What can hang from each mark:
q_745: q_90 q_655 q_821
q_211: q_75 q_90 q_191 q_367 q_549 q_655
q_191: q_635
q_367: q_211 q_635
q_549: q_211 q_635
q_821: q_745
q_635: q_191 q_549 q_655
q_90: q_211 q_745

Each row was made from one small tree. Brackets hold a mark, then the marks that hang from it, in the order of their numbers. Every link used is in the known rows. Write each row's tree.
In the rows, zero is written as 128.
Known rows:
[q_745 [q_90 q_211] q_655 q_821]: [139 109  92 181  59 131 121 126  94 138 145 153 114 131 134 143 131  85
  81  99 159 129 215 143 125 141 121 149]
[q_745 q_90 q_655 q_821]: [146 101 109 164  69 130 120 124  99 127 139 145 120 113 135 153 146 106
  91  85 147 133 211 133 136 140 128 134]
[q_635 q_191 [q_549 [q_211 [q_90 [q_745 q_821]]]] q_655]: [100 133  48 190 119 161 110 156 119 104 164 117 116 151 127 184 148  70
 139 131 116 103 172  85 189 102 176 123]
[q_635 q_191]: [103 115  82 152 105 121 130 144 124  97 138 144 116 130 127 146 123 134
 131 117 101 109 149 123 134 127 127 123]
[q_635 q_549]: [ 95 126  92 148 121 148 131 131 118  92 142 134 110 117 127 156 131 128
 127 129 101 125 142 123 133 140 130 126]
[q_745 [q_90 [q_211 q_75 q_191]]]: [102 138  70 153  66 124 113 134 142 124 161 135 106 146  85 148  99  85
 105 128 135 140 188 133 119 109 125 157]
[q_211 q_75 [q_90 q_745] q_367 [q_549 q_635] q_655]: [121 180  24 114 111 145 138 146 164 123 177  73 112 149  62 161  91  22
 107 166 115 158 202 115 153  97 172 142]
[q_745 [q_90 [q_211 [q_191 q_635] q_655]] q_821]: [127 149  58 180  71 134 128 152 137 148 183 113 149 120 107 148 127  85
  91 123 179 145 216 136 136 121 137 152]
[q_90 [q_211 q_191]]: [ 98 136  87 153  90 127 117 135 128 115 142 144 101 128 111 129 111 119
 109 143 134 132 155 140 119 126 117 146]
[q_211 q_75 q_191]: [100 128  86 128  92 115 112 132 152 109 148 129 109 121  92 153 114 113
 123 131 114 150 159 122 125 110 127 138]
[q_549 [q_211 q_75 q_90 q_191 q_367 q_655]]: [113 177  56 122 101 109  99 148 171 124 164  96 125 147  57 154 106  57
 124 162 123 159 199 102 165  83 159 139]
[q_211 q_367 q_655]: [129 157  87 138 109 124 141 145 141 114 142 121 136 119 103 139 128  99
 102 123 118 139 174 127 147 125 134 126]
[q_211 q_90 q_191 q_367 q_549]: [103 153  63 108  93 128 106 124 146 116 151  93 124 135  60 151  89  77
 119 155 113 160 163 125 143 112 159 138]
[q_821 [q_745 [q_90 [q_211 q_367]] q_655]]: [123 128  73 170  80 136 138 109 130 112 142 146 108 137 118 138 122  94
  76  99 138 123 206 150 140 112 132 128]
[q_367 q_635]: [ 99 128 101 136 121 136 133 145 108  84 146 139  95 112 132 118 132 132
 100 110 103 103 143 146 132 137 111 150]
[q_745 [q_90 [q_211 q_75 q_191 q_549]] q_655 q_821]: [118 121  52 155  41 109 109 108 121 152 185 119 125 160  78 178  93  52
  90 121 157 165 238 131 121 114 138 156]
[q_211 [q_90 [q_745 q_821]] q_367 [q_549 q_635] q_655]: [135 174  43 132 104 148 138 139 133 138 175  76 121 125  86 155 109  39
  91 151 132 160 210 126 167 114 171 149]
[q_367 [q_211 q_75 q_90 q_549] [q_635 q_191 q_655]]: [ 70 131  27 133 108 114 129 143 115  90 216 119 114 175  93 157 103  67
 129 119  81  99 148  99 163 102 140 139]
[q_90 q_211]: [106 130  90 160 100 131 127 143 117 117 131 153  98 124 123 121 115 105
 109 136 124 123 153 144 116 138 113 148]
[q_635 q_191 q_549 q_655]: [ 90 115  60 168 116 147 139 145 125  84 159 134 137 154 134 181 146 128
 146 108  94 101 141 104 150 121 139 103]
[q_90 [q_211 q_75 q_191 q_367 q_655] q_745]: [108 179  48 149  85 133 131 145 171 122 167 107 117 151  67 151 101  47
  81 151 146 150 188 123 144  97 154 147]
[q_821 [q_745 q_655]]: [123 106  95 156 108 128 133 110 128  99 125 151  93 100 140 141 140 137
 104 108 116 125 171 140 135 119 125 111]
[q_90 [q_211 q_75] [q_745 q_655 q_821]]: [123 115  71 177  73 135 121 132 122 133 147 144  93 132 119 153 123  46
  81 126 156 138 197 131 124 126 139 148]
[q_549 [q_211 q_367]]: [110 150 101 140 121 119 118 143 126 106 131 135 120 131 114 129 131 111
 120 130 119 124 174 121 153 122 133 133]
[q_549 q_635]: [116 127  99 136 117 138 136 142 119 102 144 139  99 115 140 127 136 143
 122 127 113 124 163 138 125 136 113 135]
[q_745 [q_90 q_211]]: [115 130  90 168  84 137 127 142 113 120 137 150 102 131 120 127 116 100
  99 118 133 118 178 143 122 133 117 153]

Write each row's tree:
[130 162  77 139 130 132 118 161 130 118 153 116  95 128 120 126 131 101
 132 161 119 126 195 118 155 111 132 140]	[q_549 [q_211 q_90 q_655] q_635]
[135 146  58 155  92 137 118 151 145 138 150 107 100 102  89 158 119  32
 100 140 126 156 186 114 154 105 164 151]	[q_211 q_75 [q_90 [q_745 q_821]] q_655]
[121 124  89 178  70 128 124 135  99 142 149 148 112 118 124 134 122  89
  89 107 141 133 194 145 129 135 121 164]	[q_745 [q_90 q_211] q_821]
[115 157  36 154  53 100 122 124 134 163 199 101 136 148  62 177  84  48
  91 132 144 177 236 128 137 101 143 169]	[q_745 [q_90 [q_211 q_75 q_191 q_549 q_655]] q_821]
[104 139  68 119  97 127 103 129 134 119 146 104 105 122  76 149  92  93
 128 160 111 154 155 125 133 116 148 141]	[q_211 q_90 q_191 q_549]
[122 163  53 154  76 121 138 146 151 133 166 121 134 156  77 148 103  47
  89 120 131 145 213 132 138 107 137 152]	[q_745 [q_90 [q_211 q_75 q_367 q_655]]]
[ 73 148  48 139 126 147  98 152 140  82 192 102 105 163  92 168 132  84
 137 140 102 117 162 100 165  89 148 141]	[q_367 [q_635 [q_549 [q_211 q_75 q_90 q_191]] q_655]]
[131 131  95 159 118 156  97 150 120 103 113 134  73 131 125 134 136  73
 111 151 142 106 183 108 151 121 149 127]	[q_549 [q_211 [q_90 [q_745 q_655]]]]
[115 136  62 125 104 162 120 145 141  84 152 108  88 146  91 139 116  37
  81 126 124 115 174 127 144 111 158 140]	[q_211 q_75 [q_90 [q_745 q_655]] [q_367 q_635]]
[130 117  90 184  80 147 124 131 102 128 133 150  94 121 139 139 133  71
  75 124 163 122 189 138 129 141 133 145]	[q_90 q_211 [q_745 q_655 q_821]]
[ 98 149  45 148  74 139 122 147 171 123 177 111 145 154  74 149 105  63
 105 130 160 144 196 131 122 107 145 145]	[q_745 [q_90 [q_211 q_75 [q_191 q_635] q_367]]]
[110 136  59 193  90 165 125 162 144 129 166 123 134 123 125 147 151  77
  97 127 181 125 168 127 142 118 148 137]	[q_90 [q_211 [q_191 [q_635 q_655]]] [q_745 q_821]]
[ 81 169   4 133 100 106 152 143 140 110 213  96 139 192  69 157  74  47
  95 134 101 122 195 132 143 100 142 154]	[q_90 [q_211 q_75 [q_367 [q_635 q_191]] q_549 q_655]]
[113 115  67 156 112 139 144 157 128  93 162 139 126 152 146 152 151 143
 139 107 105 100 161 118 141 117 122 111]	[q_549 [q_635 q_191 q_655]]
[104 155  33 126 104 118 130 147 174 127 187  85 151 133  69 172 101  77
 127 155 138 162 190 114 127 106 149 130]	[q_211 q_75 [q_191 q_635] q_549 q_655]
[107 165  41 163  83 116 138 112 139 132 177 112 111 130  83 155  89 100
  87 134 129 150 210 143 146  91 138 146]	[q_821 [q_745 [q_90 [q_211 q_191 q_549 q_655]]]]
[129 154  74 184  93 137 136 148 116 140 149 132 104 109 124 136 126  67
  76 133 150 134 185 136 146 128 137 157]	[q_90 [q_211 q_655] [q_745 q_821]]
[ 98 172  57 139 126 121 130 142 151 108 172 105 135 153  88 175 122  74
 127 144 107 144 197 100 164 106 150 129]	[q_635 [q_549 [q_211 q_75 q_367 q_655]]]
[ 90 152  42 130  90 111 130 128 144 131 165 117 125 159  67 149  79  44
 111 147 113 156 178 133 121 116 141 152]	[q_90 [q_211 q_75 q_367 q_549]]
[ 91 159  61 129  87 119 123 123 136 123 162 112 130 153  74 144  86  85
 102 152 130 151 171 138 127 120 139 148]	[q_90 [q_211 q_191 q_367 q_549]]
[ 89 130  12 153  94 121 143 147 139 120 198 122 129 194 103 169 104  75
 139 136 105 123 184 120 126 101 130 132]	[q_90 [q_211 q_75 [q_549 [q_635 q_191 q_655]]]]
[ 86 148  89 119 107 111 133 115 107 105 195 130 102 133 117 140 111 145
 121 142 120 133 165 119 140 135 115 141]	[q_367 [q_211 q_191 [q_549 q_635]]]
[ 81 156  56 161  93 167 137 140 123  83 198 113 137 177 101 157 132  96
  86 101 129 107 174 133 155 115 136 144]	[q_745 [q_90 [q_211 q_191 [q_367 [q_635 q_549 q_655]]]]]
[ 93 156  37 122  96 119 140 129 142 127 185 110 119 166  81 146  85  60
 112 154 114 154 194 139 117 116 133 155]	[q_90 [q_211 q_75 q_367 [q_549 q_635]]]
[116 168  70 145 119 166 108 161 153  97 157 103 106 154 104 142 146  85
 120 150 140 121 182 104 177  92 160 127]	[q_549 [q_211 [q_90 q_745] q_191 q_367] [q_635 q_655]]
[116 136  94 156 132 136 125 161 121 105 152 141 111 141 147 135 163 135
 136 122 120 108 179 116 151 116 115 126]	[q_549 q_211 [q_635 q_655]]
[ 95 146  53 160  81 123 127 104 131 123 164 125  98 128  89 149  88 111
  95 129 123 143 190 147 135  98 134 152]	[q_821 [q_745 [q_90 [q_211 q_191 q_549]]]]
[ 97 169  29 129 120 111 120 162 148  95 189  99 122 173  79 147 105  56
 119 138  96 109 195 107 174  83 156 145]	[q_549 [q_211 q_75 q_90 [q_367 [q_635 q_191]] q_655]]
[108 120  29 169  85 130 151 106 115 109 182 134 100 171 128 161 102 115
 103 115 122 110 225 142 132 105 130 127]	[q_821 [q_745 [q_90 [q_211 [q_549 [q_635 q_191]]]] q_655]]
[ 87 128  79 155 132 163 143 148 110  71 170 127 119 136 138 152 153 127
 114 102  97  97 135 126 148 132 124 126]	[q_367 [q_635 q_549 q_655]]
[133 107  96 165  91 136 134 111 123 102 129 150  95 107 135 147 139 132
  93  89 123 119 195 139 141 116 127 117]	[q_821 [q_745 q_90 q_655]]
[ 98 154 100 141 124 116 148 144  93  88 187 144 102 114 137 115 135 130
  86 111 112  95 153 125 158 140 104 148]	[q_367 [q_211 q_655] q_635]
[114 176  58 109 105 120 142 130 147 118 186  88 141 145  83 157 107 111
 107 146 123 159 200 128 146 113 141 132]	[q_211 q_191 q_367 [q_549 q_635] q_655]
[ 89 141  86 160 123 142 111 143 131  94 160 126 125 147 122 172 152 135
 142 132 118 120 162  98 162 111 137 116]	[q_635 [q_549 [q_211 q_191]] q_655]
